Every row comes from one small tree of marks. The marks that hang from a mark follow it in brackets, in alphabetical order. Every link used is in the known rows. Which tree was each row made from?
Known rows:
larot{libefi{meli}}: [-24.6 -18.3   8.0  -3.3 -28.2 -43.0  14.1 -24.3  -5.9 -14.2   4.3 -31.6
  20.7  -5.6  -2.0   1.4   8.2  -6.6  11.4  -3.9 -20.6   6.7   3.2   7.8
   0.6  -4.9   4.5   6.8   1.2]
geda{larot{libefi{meli{ravuko{sileta}} sered}}}: [ 15.0 -26.3  29.6 -33.1   2.1 -35.4  19.4  -7.1 -10.0   4.4  15.7 -56.3
  36.6  -0.9  -9.8  35.0  31.0   9.6  39.4 -13.1 -33.6  20.4   4.4   1.7
   9.4 -18.6  -8.4   9.2  -0.6]
ravuko{senof sileta{geda{tila{narezi}} libefi}}: [  8.8 -11.7  40.7 -24.6  -0.3 -59.9  -8.9  22.4  11.5  26.1  -6.7   9.1
  33.4  23.8 -49.8  35.5  67.9  14.7  45.2  37.5  13.4  -9.4 -12.5 -23.2
 -10.5  -6.1 -39.7   6.4  -6.1]
ravuko{senof sileta{geda libefi{sered}}}: [  3.4 -31.9  15.3 -28.8 -11.9 -31.5 -12.3   7.5 -13.1  28.4   4.1  -7.5
  41.6   1.2 -62.3  31.0  76.8  26.5  41.8   9.4   1.8  22.5   2.1 -32.6
   6.4 -23.8 -44.9  13.2 -13.1]
duro{narezi ravuko{senof sileta{libefi{meli}}}}: [-17.6 -35.3  18.8 -24.5 -10.9 -25.0   0.8  -1.0 -36.0  -7.4  -6.9  -1.1
  20.2   2.5 -33.8  28.4  57.8   0.1  15.0  -4.8 -42.8   9.0  -0.2  11.4
   0.7  -5.6 -42.5   8.6  46.4]
vasusi{paneziz}: [  0.6  -4.4  -8.1  10.0 -14.2  19.2  21.4   0.8  22.0   1.2  -3.9   5.7
 -10.4 -21.5   4.0   1.5  -8.9 -26.9 -12.9   9.1   0.2   4.4   1.4   4.9
   8.8   0.3   7.0  -5.5  -0.9]
libefi{meli{ravuko}}: [  3.7 -20.9  -1.9   6.8  -0.6   1.1  14.5  -8.0  -3.9   0.5  12.5  -4.7
  14.6  -0.9  25.2   8.8  -9.9  -7.9   1.3  -0.6 -37.9  -3.1  -7.5  34.1
   7.2 -16.3  -3.9  -1.9  -0.9]
meli{libefi{sered{narezi}} ravuko{sileta{geda{larot}}}}: [ 24.0  -7.0  44.7 -23.3  39.9 -23.5 -25.0  35.2  -4.7  42.2  10.6 -41.0
  23.6  38.6 -47.7  54.9  70.6  44.9  61.8  -4.4   6.3   7.0 -17.3 -10.5
   8.9 -21.5 -40.7   5.5   8.9]
larot{libefi{sered}}: [-14.4  -7.7   3.0  -8.7 -15.6 -27.0   2.1 -20.2   6.0  -1.3   8.0 -27.6
   6.4   6.2 -32.7  14.9  16.8  -2.2  18.3 -10.0   9.3  11.2   6.9 -24.3
   2.2  -2.6   4.0   1.1  -6.4]
sered{narezi}: [  1.0  15.1  17.4   7.4   8.0 -11.6 -12.3   6.5  15.2   8.4   0.9  -6.4
  -3.1  12.7 -25.7   1.5  -2.8  -3.3  12.1  -6.2   8.4  -9.9  -9.8  10.2
  -6.8   2.2  -3.8  -9.3  16.8]
duro{narezi ravuko{sileta{geda libefi}}}: [-17.2 -37.9  12.8 -33.6   5.5 -16.7 -20.5  24.2 -22.5   4.6 -20.3 -17.6
  27.5  -8.8 -37.7  47.8  83.8  41.4  28.4 -22.4  -3.8  -9.7  -3.3 -16.9
  -7.1  17.7 -47.8  15.9  34.6]
ravuko{sileta{libefi}}: [ -2.1 -18.1  17.5 -24.1   6.0 -18.6  -2.2   7.2 -21.4   3.4 -13.0 -20.1
  25.6 -13.6 -12.4   0.7  41.8  41.2  18.8 -15.2 -30.2   1.5   3.5 -10.6
  -8.0   1.8 -24.5  14.0  -1.0]
duro{ravuko{senof}}: [ -9.0 -10.0  -1.7 -20.8  -9.5   4.4   1.8  -4.8   4.6 -11.7   8.6  29.9
   2.9   4.9  -6.8  33.1  11.1 -39.7 -17.2  17.3  -3.1   5.4  -0.7   9.5
   7.5  -2.4 -10.0  -8.7   2.3]
duro{narezi ravuko}: [-13.2  -5.6  -1.6  -4.8   6.2  13.8  -9.0   5.5  -6.6 -10.3  -8.9   7.8
 -18.0   7.8 -12.8  29.6  13.7  -9.0  -4.2 -13.8   6.5 -10.0  -2.5   2.9
  -1.4  17.0 -11.3  -3.7  42.8]
meli{ravuko}: [ 19.0  -8.4  -3.0   1.8  15.6  14.4  -1.6   0.0   4.4   6.2   9.5   6.8
   2.4  -1.3  22.9  14.6 -11.1 -12.6  -6.4  -0.5 -16.6  -8.6  -5.6  21.1
   6.3  -4.5  -3.2  -2.1  -0.2]
sileta{geda}: [ -1.6 -12.5  -0.8  -4.9  -8.2  -9.6 -10.3  11.8   4.9  13.7  -1.3  -4.7
  19.0  -2.5 -12.1  18.5  25.1  12.4  14.9   6.7  20.6  -1.7  -5.0 -10.9
   3.2  -3.0 -11.5   6.0  -7.4]
geda{larot sileta{libefi{meli}} tila{narezi}}: [-29.4  -1.7  45.7 -17.7 -26.9 -76.9  10.6  11.7  27.1  21.6  -6.2 -20.9
  45.7 -12.9 -11.0  46.8  52.7   4.9  43.0  32.9  -2.3 -15.6  -8.7 -17.7
  13.3   4.2  -5.8   1.9 -18.3]
sered{geda{larot tila} narezi}: [ 27.2  39.3  65.5 -16.4  15.0 -54.2 -11.8  11.6  44.2  33.6   3.8 -23.6
  24.8  -8.4 -42.7  52.7  18.6  -5.3  48.8  31.6  45.8  -6.6 -16.7  11.1
  -8.4   6.9   2.4 -19.1   5.8]
libefi{sered}: [ -2.3  -0.8  -4.0   2.8  -1.2   4.6   2.2  -4.3   3.7   5.9   9.0  -7.7
  -2.8  12.7 -27.0   8.0   8.5   6.6  14.4  -6.4  11.6  10.2   4.7 -17.9
   0.8 -10.5  -2.3  -4.2  -8.3]
ravuko{senof sileta{geda}}: [ 20.3 -16.9  16.7 -23.1   0.5 -18.5  -6.1  10.5 -10.6  13.3   0.2   5.3
  21.0   6.3 -25.7  13.5  37.8   2.5  22.5  15.4   1.2  12.1  -1.2  -3.8
   2.9 -20.1 -28.7  12.1   7.6]
geda{tila}: [  2.3   4.5  11.5   2.0   4.5 -20.1   1.0  -4.5  19.6   7.1  -0.4  -0.2
  -0.3   3.6  -6.6  18.0   0.5   3.6  16.4  16.7  17.3 -12.3  -2.2  -1.6
  -4.7   0.0   3.1  -9.1 -11.5]
ravuko{senof sileta{geda libefi}}: [  7.0 -30.1  20.0 -30.5  -9.0 -34.5 -13.1  10.7 -19.0  21.2  -4.7   0.0
  44.4 -11.2 -37.3  23.5  69.8  18.6  26.4  16.6 -10.4  11.9  -0.9 -14.0
   5.7 -14.0 -42.4  17.4  -2.4]
larot{libefi{meli{ravuko}}}: [ -6.2 -28.3   5.7  -2.9 -14.0 -29.7  14.9 -22.7  -2.0  -6.9  12.2 -24.5
  23.0  -6.9  20.5  14.5  -2.5 -16.6   4.8  -4.9 -38.9  -1.2  -4.1  27.4
   8.0  -8.8   2.0   3.3   0.7]
sileta{geda{larot tila{narezi}} libefi{meli}}: [-13.3 -12.2  37.8 -17.7 -24.5 -69.0  -1.7  28.1  22.5  32.6  -1.7 -23.0
  56.6   5.7 -32.6  53.2  67.6  23.9  50.6  41.8  25.3 -10.8 -12.2 -21.8
   0.1   1.9 -19.3   2.7 -25.5]
vasusi{paneziz ravuko{senof sileta{geda libefi{meli}}}}: [ -0.4 -60.6  27.7 -18.5 -38.5 -15.6  20.3  -1.5   6.5  -5.9  -9.2  -3.6
  32.3 -37.8 -41.3  32.9  65.7 -25.0  15.9  13.3 -28.4  14.4  -1.3  20.9
  -2.0 -22.2 -36.0  -2.7  -2.1]
duro{narezi ravuko{senof sileta}}: [  8.6  -9.4  15.2 -22.4  15.6   3.3  -4.7   5.1 -19.7 -11.4  -6.8  18.2
 -15.6  16.5 -27.1  25.6  25.0 -19.8   4.2  -4.0 -13.2   6.2   1.2   6.9
  -2.4   1.0 -28.5   3.4  59.5]
sileta{libefi{sered}}: [-17.6 -13.6  -1.9  -4.4 -11.1 -12.4  -6.7  -3.4  -2.7  14.5   3.2 -14.4
  19.7  -4.5 -35.9  17.0  40.7  22.7  17.2  -5.3  -0.9   9.0   2.8 -29.6
   4.7  -5.4 -14.6   2.4 -20.2]

Write each row's tree:
[ 13.8  -6.1  54.4 -18.4  13.2 -57.5  11.1 -15.6  10.3   5.1  15.1 -61.1
  34.5   9.3 -42.8  28.7  23.4   9.2  61.0 -27.8 -28.9   6.4 -15.2  27.1
 -16.1 -21.6 -13.8  -6.8  22.8] | larot{libefi{meli{ravuko{sileta}} sered{geda narezi}}}
[ 21.0 -24.7  34.3 -47.4 -11.0 -42.3 -16.6  23.0 -14.8  34.7  -1.3  -9.6
  56.4 -22.5 -36.0  45.5  82.7  13.8  31.9  31.0   0.3  21.3   0.9 -20.6
  17.7 -11.4 -40.0  19.0  -5.4] | ravuko{senof sileta{geda{larot} libefi}}
[ 24.8  14.5  51.0  -9.8  51.1 -25.4 -12.2  11.2  -5.3  21.0  10.7 -35.7
   6.8  39.9 -44.5  30.3  39.7  37.7  56.0 -20.6 -19.1   3.9 -21.8  14.5
 -14.2 -22.1 -33.2  -5.9  22.1] | meli{libefi{sered{geda narezi}} ravuko{sileta}}
[  0.0  -0.1  38.3 -23.0 -10.0 -57.3 -15.8  34.2  28.1  38.2  -5.3 -10.3
  44.5   3.7 -35.1  59.0  67.8  20.6  41.8  42.8  44.2 -15.0 -12.2 -34.8
  -1.5  14.8 -19.6   4.8 -25.0] | sileta{geda{larot tila{narezi}} libefi}
[-14.2 -27.9  26.5 -40.7  -4.0 -31.8 -20.4  18.0   8.1  17.2   5.3 -10.1
  41.5  14.2 -84.1  61.0  85.5  16.8  43.1  -4.1   7.6   5.8  -8.4 -19.2
  -2.7 -10.9 -52.1  -4.1   2.3] | duro{ravuko{senof sileta{geda libefi{sered{narezi}}}}}
[ 25.9 -24.9  15.7 -10.1   8.6  -8.8  18.0  -7.0 -18.8  -0.5  13.8   5.9
  16.7   7.1  11.5   5.7   2.4 -17.8   9.2   8.4 -56.1  11.3  -3.8  39.1
   6.8 -34.7 -20.5   2.8  12.0] | libefi{meli{ravuko{senof sileta}}}
[-27.1  -6.2  22.3   3.8 -23.1 -49.5   4.2 -20.8  13.4  -0.3  13.2 -47.4
  15.9  21.1 -54.7  10.2  12.5  -2.2  38.1 -17.1   0.4   7.2  -2.1   0.4
  -2.9 -12.7  -0.2  -8.1   9.3] | larot{libefi{meli sered{narezi}}}
[ -1.8   6.7  24.5 -16.4 -10.7 -42.8   2.2 -20.7  12.9   2.4  11.0 -35.8
  19.7  -7.9 -43.0  28.0  24.1  -4.4  33.4  -4.3  17.8  18.0  -1.0 -15.9
  -6.4  -1.7   3.9  -1.5  -3.6] | larot{libefi{sered{geda}}}
[ -0.6 -44.4   5.2  -7.5 -26.5 -31.8  -4.1  -2.5  -6.4  27.6  14.4   8.8
  54.6 -15.0  -6.8  41.0  45.8 -12.2  12.2  33.0 -27.7   5.7  -9.9  19.1
  25.1 -27.5 -33.8   7.5 -14.2] | sileta{geda libefi{meli{ravuko{senof}}}}
[ 21.5  18.5  31.4 -23.1   1.3 -19.0  -0.7   7.3  13.6  22.9  13.1 -26.1
  24.2 -10.5 -37.7  42.1  30.0   0.4  35.6  12.8  31.2  26.3  -1.8 -19.0
   1.0  -6.4  -0.5  -5.4  -6.4] | libefi{sered{geda{larot}}}
[ 10.1 -16.3  42.0 -43.3  -1.4 -65.0  -3.2   5.4  17.6  25.7   3.2 -55.4
  41.5  -1.6 -52.9  61.6  71.0  32.4  70.3  10.0  40.2   8.8   5.6 -42.1
  -1.3  -5.4 -13.2   7.1 -19.4] | ravuko{sileta{geda{larot{libefi{sered}} tila}}}
[  0.2 -18.7  17.0 -29.1 -18.9 -31.3 -20.7  24.0   0.5  34.2  -4.7 -20.0
  54.5 -30.2 -22.8  48.5  69.0  24.1  23.7  22.7  20.5   6.6  -1.0 -26.7
  16.4   7.4 -21.8  14.4 -20.9] | sileta{geda{larot} libefi}
[-16.5  16.7  27.1   1.3  -0.1 -42.2   7.4   5.8  37.2   4.5  -6.1   8.9
  -2.8  13.0  -4.6  21.8   7.9  -8.0  25.4  18.2  16.6 -28.9 -10.9 -13.0
  -1.9   7.3   4.5  -6.0  -4.1] | geda{sileta tila{narezi}}
[  3.7  -9.4  32.1 -38.6  10.5 -32.5   2.8  25.1  25.3  -4.1  -0.1  22.2
  13.9  39.3 -33.2  53.1  48.0  -8.8  31.7  27.3  22.4 -15.1 -13.2  -8.4
 -19.1  -2.0 -30.2  -8.0   0.9] | duro{ravuko{senof sileta{geda{tila{narezi}}}}}
[  1.0 -12.3  21.5 -31.6 -21.5 -47.4 -12.4   7.8   8.7  18.3   1.5 -32.8
  41.1 -19.7 -18.9  45.1  47.9  -0.6  23.7  17.7  30.2   9.2   1.4 -22.1
  14.8   8.6  -2.9  14.1  -7.7] | sileta{geda{larot{libefi}}}
[ 12.8 -44.1  23.6 -25.9 -12.9 -48.3   7.4 -12.9 -12.4   4.6  14.4 -19.6
  44.7  -1.3  -6.3  28.7  36.0 -14.7  28.4  11.9 -37.0   9.8  -5.0  22.9
  11.7 -30.2 -26.0  14.4   7.9] | larot{libefi{meli{ravuko{senof sileta{geda}}}}}
[  4.5 -24.3  20.1 -57.2   7.4  -8.9  -4.8  32.7  -1.7   1.0  -7.3 -21.4
  37.5 -10.0 -10.9  57.6  63.5  25.1  25.8  -3.3   9.9   4.5   1.3 -13.2
  -0.6   6.3 -25.3   6.3  -3.4] | duro{ravuko{sileta{geda{larot}}}}
[ -7.4  17.3  35.6  -7.8  -2.0 -49.8   6.6 -14.5  39.0  19.3   5.0 -17.5
  18.9 -17.9 -33.1  51.0  28.8   3.7  54.1  13.1  30.1  -2.2  -4.7 -16.5
   2.9  -7.3   3.5 -11.5 -17.3] | libefi{sered{geda{sileta tila}}}
[ 23.0 -18.2  38.4 -52.1 -14.1 -56.5  -9.3   7.6  -6.2  18.9   3.7 -21.9
  42.8 -11.9 -32.6  41.7  59.9 -11.2  32.3  27.0  10.9  24.0   4.5 -16.8
  14.5  -8.5 -20.3  18.6   8.4] | ravuko{senof sileta{geda{larot{libefi}}}}
[-20.1   4.5  31.3 -21.2 -21.1 -61.0   5.2 -26.1  21.3   4.0   6.2 -38.9
  26.6 -28.1 -31.6  38.6  34.1  -8.9  42.2  -6.2  10.7  10.9   0.5 -22.1
   8.8  -2.0   5.4   3.2  -4.2] | larot{libefi{sered{geda{sileta}}}}
[  2.4 -21.7  -6.0  10.9  -2.3   3.2  18.0  -9.4   0.0   5.0  20.5 -12.7
  12.0  12.8   0.5  16.5  -2.0  -1.5  16.2  -7.5 -24.9   6.5  -4.2  15.3
   8.3 -27.5  -5.4  -7.3 -11.3] | libefi{meli{ravuko} sered}
[ -2.1  21.2  43.6 -10.5  -4.2 -54.1 -10.5 -15.3  28.1  11.2  10.6 -42.9
  17.1   4.0 -67.0  29.3  20.7  -6.8  46.2 -10.6  26.6   8.8  -9.3  -5.3
 -12.9   1.3  -0.1  -9.9  14.4] | larot{libefi{sered{geda narezi}}}
[ 17.5 -15.2  13.4   3.0 -22.1  26.1  18.2 -13.5  29.7 -16.1   1.4  34.8
 -25.7 -24.4 -19.4  21.7  -5.0 -79.3 -25.0  22.2   3.1   9.5  -0.1  28.8
   1.3  -8.4  -0.8 -21.3   8.4] | vasusi{paneziz ravuko{senof}}
[-15.5  -1.8  29.6 -31.6 -24.6 -53.8   0.3  -8.4  12.4   6.5  -2.6 -31.6
  28.2 -39.2   2.5  40.3  30.1 -18.6  16.1   8.3   4.1   5.0   8.1 -17.9
  27.7  10.8  10.9  12.5  -0.4] | geda{larot{libefi} sileta}
[  2.7   4.6  67.7 -24.2 -14.2 -81.2   1.6 -10.8  31.5  19.5  13.6 -50.0
  54.7 -38.9  -5.6  63.1  24.6 -31.8  44.4   7.7 -16.7  -3.3 -15.2  33.7
  21.6  -3.1   3.9  -1.8  18.3] | sered{geda{larot{libefi{meli{ravuko}}} sileta} narezi}
[ 48.5  -5.8  50.6 -48.0  15.3 -29.9  -4.6   5.8  -4.7  37.1  19.7 -13.5
  50.7 -21.8 -38.0  62.0  62.4  -3.6  42.2  22.0 -16.3  32.1  -5.1  -1.6
  13.1 -22.5 -33.9   4.2  -2.9] | meli{ravuko{senof sileta{libefi{sered{geda{larot}}}}}}
[ 25.7  20.0  64.1  -8.7  57.2 -44.1 -10.5   4.5  13.2  28.1   9.8 -34.9
   7.5  42.1 -50.0  48.1  41.1  41.0  72.0  -3.9   0.6  -8.1 -24.7  12.4
 -18.5 -21.5 -27.2 -11.8  10.6] | meli{libefi{sered{geda{tila} narezi}} ravuko{sileta}}
[ 21.0 -38.8  12.7 -12.5   0.7 -13.7  11.2   0.6  -9.7  19.3  21.9  -6.3
  33.5  18.1 -26.0  29.4  36.3   2.6  38.0   6.3 -24.0  19.1  -5.9  11.0
  10.7 -46.9 -33.5   3.5  -2.3] | libefi{meli{ravuko{senof sileta{geda}}} sered}
[  5.7  -2.7  46.5  -7.9  -4.0 -63.7   3.6 -12.5  39.5  26.9  23.4 -48.4
  31.1  12.1 -38.6  63.3  15.9 -14.2  53.5  13.7  11.7  -5.1  -9.0  12.0
   8.6 -12.7   4.0 -17.1  -4.0] | geda{larot{libefi{meli{ravuko} sered{narezi}}} tila}
[-18.8 -34.5   8.4  -2.6 -30.2 -35.5   9.4 -22.9   1.5  23.2  20.9   3.4
  42.1 -20.7 -13.3  42.2  37.8 -23.5  19.4  16.7 -42.6  11.4  -1.9   6.4
  38.6 -33.9 -22.8   2.0 -16.2] | geda{sileta{libefi{meli{ravuko{senof}} sered}}}
[ 23.3 -37.8  15.3 -14.2  -0.3 -19.1   7.8   4.0 -13.4  11.9  13.7   1.3
  36.1   6.4  -0.4  22.8  27.0  -3.2  24.6  15.3 -36.6   8.7  -9.6  29.8
  10.1 -36.9 -31.8   8.4   6.5] | libefi{meli{ravuko{senof sileta{geda}}}}
[ 21.5   7.4  61.8 -20.0  -3.1 -63.8  -0.7  -4.5  23.4  17.9  16.7 -47.5
  47.0 -18.3 -15.1  51.5  13.6 -26.0  38.1   9.1  -9.9   5.3 -16.1  39.3
   3.5  -3.5  -0.5  -5.5  20.5] | sered{geda{larot{libefi{meli{ravuko}}}} narezi}
[-20.6  18.3  50.6 -14.2 -13.9 -71.5  -7.3 -20.6  36.1  13.6   6.1 -44.0
  24.9 -16.5 -57.1  41.8  31.7 -12.3  52.6 -12.6  19.5   1.1  -9.6 -10.1
   3.9   1.7   1.9  -7.3  14.7] | larot{libefi{sered{geda{sileta} narezi}}}
[-14.8   0.8  36.8 -10.9 -23.6 -56.0   2.1  -6.7  15.6  13.1  13.8 -56.0
  28.7  11.1 -52.9  30.5  26.6  -6.6  42.8  -3.6  11.0  17.0   0.0  -7.6
   6.2  -9.4   3.5  -6.4   6.2] | geda{larot{libefi{meli sered{narezi}}}}
[ -3.0  -3.3   1.7  -5.4  -0.4   6.9 -10.5  -1.8  -7.5  -4.0   2.8  32.6
 -19.5  11.9 -25.2  33.4  13.1 -44.9 -10.7  12.0   7.0   4.3  -1.3   8.7
   6.8   5.2 -17.9  -4.4  49.3] | duro{narezi ravuko{senof}}
[ 41.4 -13.2  15.9 -16.6  23.7   4.5   4.0  -0.3 -13.5   5.2  10.9  18.7
   2.7   6.8   8.3  11.3   2.5 -21.1   2.5  10.0 -34.6   6.3  -4.8  25.9
   6.8 -23.1 -20.6   2.5  13.9] | meli{ravuko{senof sileta}}
